Every row comes from one small tree of marks. Brackets hold a mark, then the marks that hang from it, in the order of their numbers. Every link used is in the known rows. Which tree was each row made from?
Known rows
(q383 q791): |   5 |  -1 |  -1 |   9 |  -6 |  -7 |  -5 |  -6 |  -7 |  -8 |   5 |   9 |   9 |   2 |  12 | -16 |  -3 |  -9 | -26 |  41 |   6 |   1 |  10 |
(q922 q34 q479): |   6 |  -7 |   5 |   9 | -14 |  -4 | -13 |  18 |  23 |   8 |  17 |  -8 | -11 |  -2 |   0 | -20 |   3 |   1 |   8 |   6 |   9 |   5 |  -2 |
(q791 q383): |  15 | -14 | -14 |   6 |   8 |  -7 |  -1 | -31 | -17 | -12 |  32 |   9 |  -2 |  -6 |  12 |   1 |  -7 |  -8 |  -4 |  30 |  -2 |   5 |   2 |
(q479 (q104 q15) q383): | -23 |   1 |   8 |  -7 |  -5 | -27 |   6 |   3 | -16 |  10 |   2 |  10 |   3 |  11 |   7 |   4 |   5 |  -7 |   7 |   5 |  -3 |   2 |  13 |
(q922 q34 (q479 q104 (q383 q791))): | -35 |   4 |   8 |  -8 | -17 | -14 | -13 |   6 |  33 |  18 | -18 | -13 |   0 |  16 |  -6 | -21 |   5 |  17 | -10 | -12 |  11 |  10 |  10 |
(q34 (q922 (q479 (q104 q15)))): | -35 |  -2 |  30 |  -8 | -27 |   1 |  -5 | -24 |  20 |  30 |  -7 |   3 |  -8 | -16 |   8 | -17 |  -1 |  -6 |  12 | -18 |  -4 |   7 |   3 |
(q383 (q576 q104 q696) q791): |   3 |  11 | -11 |   1 |  -2 |   7 |   8 |   7 | -20 | -24 |  -6 |   1 |  27 | -13 |   1 |  11 |  -4 |   0 | -13 | -12 |   2 |  -8 |  -5 |
(q383 (q576 q922) q791): |  12 |   2 | -10 |   6 |   0 |  18 |  -2 |  -1 |  -9 |  -5 |  -8 |   7 |  -1 |  -5 |   3 |   7 |  -5 |  -1 | -18 |  17 |   1 |  -6 |  -3 |
(q696 (q479 (q104 q15) q922)): | -24 |  -6 |  54 |  -2 |  -8 |  -3 |  13 |  -5 |   6 |  19 |  -1 | -13 | -11 |  13 |   9 | -12 |  -1 | -10 |   9 |  23 |   6 |  12 |  -3 |
(q34 (q922 (q479 q383))): |  15 |  -3 |  -6 |  -9 | -10 |   0 | -26 | -27 |  14 |   5 | -11 |  11 |  -6 | -12 |   2 | -11 |   3 |  -3 |  -7 |   3 | -15 |  -3 |  15 |
(q479 q104 q922): |  16 |  -3 |  13 |   3 | -17 | -13 |   6 |  19 |   6 |  -6 |   4 | -14 |  -5 |   2 |   3 | -11 |  -3 | -10 |   5 |  12 |   0 |   6 |   7 |
(q791 (q383 (q576 q104 q696 q922))): |   6 |   2 | -15 |   6 |  21 |  22 |  20 | -22 | -15 | -18 |  15 |   5 |  13 | -26 |  -5 |  25 | -10 |   0 |  14 | -39 |  -9 | -11 | -20 |
(q104 q15): |   0 |  -4 |  16 |   6 |  -1 | -11 |   3 |   1 | -21 |   4 |  22 |  16 |   2 |   0 |  17 |   0 |   0 | -19 |   6 |  36 |   0 |   0 |   3 |
(q696 (q479 q104 (q383 (q576 q922)))): | -11 |  -3 | -16 |  -4 |   1 |   6 |   3 |  -2 |   0 |   4 | -22 | -10 | -16 |   8 |  -9 |  10 |   2 |  10 |  -5 | -21 |  -1 |   2 |   0 |
(q479 (q104 q15) (q383 q576)): | -11 |   2 |  -8 | -18 | -10 | -15 |   1 |  14 | -30 |   1 |  -5 |   9 |  -4 |   9 |   6 |  26 |   4 |   0 |   7 |  -5 |  -4 |   3 |   6 |
(q34 q922): |   8 | -10 |  -7 |   5 | -18 |   1 |  -9 | -17 |  -2 |  -1 |   3 |   9 |  -1 | -19 |   9 | -20 |  -3 | -10 |  -7 |  32 | -12 |  -2 |   8 |
(q791 (q383 (q576 q696))): |  23 |  -5 | -30 |   0 |  19 |   8 |   2 | -29 | -30 | -25 |  25 |  14 |   5 | -16 |   3 |  22 |  -8 |  -2 |   4 |   8 |  -4 |   3 | -12 |
(q383 q576): |  34 |  -6 | -28 |   2 | -10 |  -1 |  -7 |  17 | -28 | -20 |  11 |   4 |  -6 |  -7 |   6 |  15 |  -2 |  -6 |  -5 |  18 |  -1 |   1 |   0 |
(q576 q383 q696 (q922 (q479 q104))): |  -6 |  13 |   3 |  14 |  25 |  -4 |   9 | -12 |  32 |  19 |  -6 |   1 |   4 |  -6 | -12 | -20 |   3 |  -3 |  12 | -73 |   5 |  -2 |   7 |
(q791 (q383 q576)): |  26 | -12 | -31 |  -3 |   2 |   4 |  -6 | -20 | -31 | -21 |  25 |   8 |  -9 |  -9 |   9 |  24 |  -8 |  -1 |  -3 |  20 |  -3 |   8 |  -5 |
(q576 q104 (q383 q791) q696 q922): | -14 |  18 |  13 |  16 |  31 |   1 |  19 | -11 |   9 |   5 | -10 |   9 |  31 |  -2 |  -3 | -15 |   1 |  -7 | -10 | -36 |   1 | -17 |   7 |
(q576 q696 (q922 q34 (q479 q383))): |   0 |   6 |   5 |  11 |  22 |   6 |  -5 |   0 |  33 |  14 |   1 |   3 |   3 |  -4 | -16 | -16 |   7 |   4 |  18 | -23 |  -2 |  -9 |  -5 |
(q479 (q383 q576) q922): |  53 |  -1 | -11 | -16 |  -3 |  -4 | -11 |  23 | -21 | -23 |  -3 |   2 |  -7 |   7 |   1 |  27 |   1 |  -5 |  -2 |  25 | -12 |  -4 |   6 |
(q696 (q479 (q104 q15) q383)): | -39 |  -4 |  19 |  -7 |  -1 | -17 |   6 | -14 |  -8 |  19 |  -7 |   1 |  -4 |  18 |   7 |  -5 |   6 |  -2 |   0 |  11 |   4 |   8 |   9 |
(q696 (q479 q104 q383 q922)): |   2 |  -5 |  17 |  -7 |  -6 | -13 |   1 |  -2 |  10 |   3 | -14 | -18 | -11 |  19 |  -2 | -11 |   3 |   0 |  -6 |  14 |  -1 |   8 |  10 |
(q383 (q576 q696) q791): |  14 |   7 | -18 |   2 |   8 |   7 |  -2 |  -5 | -21 | -20 |  -2 |  13 |  17 |  -8 |   3 |   7 |  -5 |  -2 | -18 |  18 |   4 |  -2 |  -4 |
(q791 (q383 (q576 (q922 q34)))): |  -1 | -12 | -13 |   4 |   3 |  19 |   2 |  -8 |  -2 |   3 |  22 |  -1 | -17 |  -7 |  -2 |  12 |  -6 |  11 |  14 |   9 |  -2 |   4 | -20 |
(q383 q576 q791): |  16 |   0 | -17 |  -1 | -10 |   4 |  -9 |   4 | -22 | -15 |  -3 |   6 |   3 |  -1 |  10 |   9 |  -4 |  -1 | -24 |  31 |   4 |   1 |   3 |

Which tree is each row?
|  -5 |  -5 | -14 |   8 |  21 |  22 |   9 | -19 |  -2 |  -1 |  22 |   4 |  -2 | -15 |  -8 |   8 |  -6 |  10 |  21 |  -3 |  -2 |  -1 | -26 | : (q791 (q383 (q576 q696 (q922 q34))))
|  -3 |   0 |   4 |  15 |  -7 |   2 |   2 |  -1 |  31 |  13 |  -1 | -10 | -12 | -11 |  -5 | -16 |  -2 |  -4 |   9 | -40 |   6 |   2 |   3 | : (q576 (q922 (q479 q104)))
| -22 |   6 |  24 |  -2 |   7 |  -6 |   3 | -10 |  18 |  29 |  -7 |   6 |  -7 |   4 |  -1 |   1 |   4 |  -5 |  18 | -36 |  -2 |  -3 |   6 | : (q576 (q922 (q479 (q104 q15) q383)))
| -13 |  -2 |  -2 |   3 | -22 |  13 |  -2 |  28 |  32 |  17 |  -6 | -21 | -22 |  -7 | -14 |  -4 |   0 |  15 |  20 | -48 |   9 |   7 | -13 | : (q383 (q576 (q922 q34 (q479 q104))))
|  32 |   0 | -28 |  -2 |   7 |   5 |  -7 |   9 | -18 | -11 |  -4 |  10 |  -6 |  -1 |  -3 |  22 |   1 |  -2 |  -2 |   3 | -11 | -10 |   3 | : (q479 (q383 (q576 q922)))
| -13 |  -4 |   2 |  -1 | -30 |   0 | -11 | -19 |  27 |  13 | -11 |  -8 | -10 | -20 |   1 | -25 |  -2 |  -1 |   1 | -23 |  -3 |   6 |   8 | : (q34 (q922 (q479 q104)))
|   3 |  11 |  -2 |  10 |  28 | -13 |   1 | -20 |  -6 |  -2 |   0 |  19 |  25 |   7 |   5 | -18 |   1 |  -8 | -22 |  11 |   5 |  -4 |  14 | : (q576 (q383 q791) q696)
| -10 |   2 |   6 |  -5 |  -6 |  -6 | -21 |   1 |  24 |  11 |  -7 |   0 |   1 |  14 |  -2 | -17 |   6 |  10 | -15 |  15 |   8 |   4 |   9 | : (q922 q34 (q479 (q383 q791)))
|   3 |   8 |   6 |   1 | -10 |  25 |  -2 |   4 |  16 |  -2 | -16 |  -7 |   3 | -12 |  -2 |  12 |  -4 |   3 | -10 | -44 |   4 |  -9 |  -7 | : (q383 (q576 q104 (q922 q479)) q791)
| -36 |   8 |  22 |  12 |   3 |  -1 |  12 |  16 |  24 |  19 |  -8 |  -5 |  13 |  11 |  -2 | -24 |   4 |   6 |  -7 | -23 |   6 |  -9 |   5 | : (q576 q104 (q383 q791) (q922 q34))
|  -9 |  -6 |   7 | -11 |  -4 |   6 |  12 | -14 | -36 |  -9 |  25 |  10 |   3 |  -8 |  15 |  38 |  -7 |  -4 |  15 |  -6 |  -5 |   2 | -13 | : (q791 (q383 (q576 (q104 q15))))
| -49 |  -2 |  17 |  23 |   8 |   8 |  20 |  -5 |  33 |  23 |  -4 | -20 |  -3 |  -2 | -14 | -39 |   2 |   9 |  13 | -16 |  12 |   4 | -15 | : (q576 (q696 (q479 q104)) (q922 q34))
|  23 |   1 | -28 | -11 | -13 |  -9 |  -2 |  28 | -30 | -27 |  -3 |   0 |   8 |  -1 |   1 |  28 |   4 |   0 |  -4 | -14 |  -9 |  -9 |   8 | : (q479 (q383 (q576 q104)))
|  21 |  -5 |  14 |  -6 |  -4 | -13 |  -8 |  29 |   9 |  -1 |   7 |  -6 |  -5 |  15 |  -2 |  -8 |   5 |  -1 |   9 |  41 |  -7 |  -1 |   5 | : (q479 q383 (q922 q34))
|  -4 |  14 |  -3 |   9 |  10 |  21 |  16 |   1 |  -7 | -14 | -12 |   3 |  23 | -18 |  -4 |   9 |  -5 |   0 |  -7 | -28 |  -1 | -15 | -12 | : (q383 (q576 q104 q696 q922) q791)
| -42 |  -3 |  33 |   0 | -22 | -10 |   2 |  17 |  24 |  31 |  10 | -10 | -11 |   4 |   2 | -17 |   4 |   3 |  26 | -14 |  13 |  12 |  -5 | : (q922 q34 (q479 (q104 q15)))
| -16 |  -6 | -10 |  -1 |  -4 | -18 |   0 | -10 |  -1 |   3 | -10 | -10 |  -6 |  15 |   0 | -13 |   5 |   3 | -13 |   5 |   4 |   9 |  14 | : (q696 (q479 q104 q383))
|  22 |   5 | -19 | -16 |  -4 |   4 | -25 |  -4 |  -4 | -10 | -16 |   9 |  -1 |   7 |   1 |  18 |   2 |   5 | -25 |   2 |   2 |   1 |   9 | : (q922 (q479 (q383 q576 q791)))
|  15 |  -3 | -16 |   6 |  13 |  11 |   0 | -11 | -19 | -16 |   2 |   1 |   2 |  -6 |  -1 |   4 |  -1 |  -2 |  -7 |  12 |   5 |   4 | -11 | : (q383 (q576 (q696 q479)))
| -40 |   0 |  26 | -11 | -15 | -18 |  -4 |  13 |  21 |  30 |   0 |  -3 |  -8 |  14 |  -2 |  -8 |   9 |   7 |  21 | -17 |   6 |   9 |   4 | : (q922 q34 (q479 (q104 q15) q383))
|  -3 |   6 |   8 |  -9 |   2 |   6 |  12 |  16 | -23 |   1 |  -4 |  12 |   6 |  -1 |   3 |  35 |   3 |  -5 |  15 | -24 | -12 | -16 |  -4 | : (q479 (q383 (q576 (q104 q15) q922)))
|  -1 | -13 |  34 |   6 | -11 |   3 |  -1 |  13 |  20 |   8 |   8 | -22 | -15 |  14 |   0 | -26 |   2 |   0 |   3 |  47 |   6 |   8 |  -8 | : (q696 (q479 (q922 q34)))
|  -6 |   8 |   4 |   3 |   1 | -16 |   5 |   5 |  -7 |  -4 |  -4 |   3 |  20 |   9 |   9 | -10 |   2 |  -5 | -24 | -10 |   5 |  -5 |  19 | : (q576 q104 (q383 q791))
|  31 |   6 | -11 |  10 |  17 |  23 |  -4 |  -4 |   9 |  -6 |   2 |   6 |  -2 | -22 |  -9 |  10 |  -3 |  -4 |  12 | -36 |  -1 |  -9 | -14 | : (q383 (q576 q696 (q922 q479)))
|  -9 |  15 |   5 |   8 |  19 | -12 |  12 |  -5 |  -5 |  -7 |  -4 |   9 |  34 |   1 |   3 | -13 |   2 |  -7 | -18 | -20 |   4 |  -9 |  12 | : (q576 q104 (q383 q791) q696)
| -26 |   0 |  41 | -15 | -12 | -20 |   7 |  28 |   9 |  23 |   0 |  -7 |  -5 |  21 |   0 |  -6 |   6 |   1 |  25 |  20 |  -3 |   5 |   2 | : (q479 (q104 q15) q383 (q922 q34))
|  18 |  -3 | -18 | -13 | -13 |  -1 | -23 |  25 |   5 |  -2 |   0 |  -3 | -13 |   7 |  -7 |  13 |   7 |  13 |   6 |  -6 |   0 |   4 |  -1 | : (q922 q34 (q479 (q383 q576)))
|  -9 |   5 |   1 |  11 |  23 |  30 |   5 | -29 |   3 |  -1 | -17 |   5 |   6 |  -5 |  -3 |  -4 |  -5 |   3 | -20 |   9 |   7 |  -3 | -15 | : (q383 (q576 (q696 q479) q922) q791)
|   9 |   7 | -36 |  -8 |   4 | -12 |   2 |   9 | -22 | -19 |  -9 |   3 |  10 |  -4 |  -8 |  17 |   2 |   4 |   1 | -24 |  -4 |  -1 |   5 | : (q479 q104 (q383 (q576 q696)))
|  26 |  -7 |  15 |  -4 |   8 |  -6 |  -7 |  -6 |   2 |  -5 |  -4 |  -5 |  -8 |  17 |   3 |  -5 |   3 |  -7 | -11 |  43 |  -5 |   1 |   9 | : (q696 (q479 q383 q922))
|   7 |  -6 | -11 |   8 |  -9 |  13 |   0 |  29 |   1 |   2 |   8 |  -6 | -13 |  -6 |  -5 |   2 |   1 |   6 |  12 |   8 |   1 |  -3 | -14 | : (q383 (q576 (q922 q34)))
|   1 |  -7 | -11 |   9 |  35 |  32 |   9 | -52 |  -7 |  -5 |  11 |   6 |  -5 | -14 |  -4 |  12 |  -9 |   4 |   2 |   0 |  -1 |   2 | -22 | : (q791 (q383 (q576 (q696 q479) q922)))
| -21 |   4 |  13 |  14 |  12 |  -1 |   1 |   4 |  23 |  24 |  -3 |   5 |   2 |  16 |   0 | -28 |   4 |   4 | -12 |  10 |   7 |  -3 |   6 | : (q576 (q383 q791) (q922 q34))
|  30 |   2 | -11 | -19 | -14 | -11 |  -3 |  27 | -12 | -15 | -13 | -10 |  -8 |   9 |  -4 |  23 |   1 |   1 |   3 |  -1 |  -8 |   2 |   8 | : (q479 q104 (q383 q576) q922)
|  -5 |  -5 |  22 |   3 | -25 | -14 |   6 |  37 |  21 |   7 |   6 | -25 | -10 |   7 |  -3 | -22 |   1 |   2 |  16 |  16 |   4 |   9 |  -1 | : (q479 q104 (q922 q34))
| -20 |  -7 |  25 |  -8 | -12 | -11 |   2 |  16 |  25 |  15 | -12 | -27 | -14 |  25 |  -8 | -21 |   6 |  11 |   4 |  19 |   4 |  11 |   3 | : (q696 (q479 q104 q383 (q922 q34)))
|  15 |  10 | -27 |  -9 |  16 |   0 |  -8 |  -8 | -25 | -20 | -12 |  18 |  20 |   1 |   0 |  16 |   0 |   2 | -22 |  17 |  -3 |  -6 |   5 | : (q479 (q383 (q576 q696) q791))
|  18 |  -2 | -24 |   9 |  31 |  21 |   8 | -36 | -16 | -14 |  20 |  14 |   2 | -21 |  -2 |  21 | -10 |  -1 |  10 |  -6 |  -7 |  -5 | -18 | : (q791 (q383 (q576 q696 q922)))
|  18 |   0 |   4 |  -8 |  -8 | -23 |   1 |  16 |   1 |  -6 |  -6 | -10 |  -3 |  12 |  -1 |  -2 |   2 |  -5 |   2 |  11 |  -7 |   2 |  15 | : (q479 q104 q383 q922)
|  10 |  -1 | -23 |  -1 |  10 |   9 |  13 | -17 | -29 | -29 |  21 |   4 |  16 | -21 |   1 |  28 |  -8 |   1 |   8 | -24 |  -5 |  -3 | -13 | : (q791 (q383 (q576 q104 q696)))
|  13 |   2 |   8 | -19 | -10 |   2 | -14 |  26 |   1 |  -5 | -14 |  -5 |  -3 |  19 |  -2 |  10 |   2 |  11 | -11 |  43 |  -3 |   1 |   0 | : (q479 (q383 q576 q791) (q922 q34))
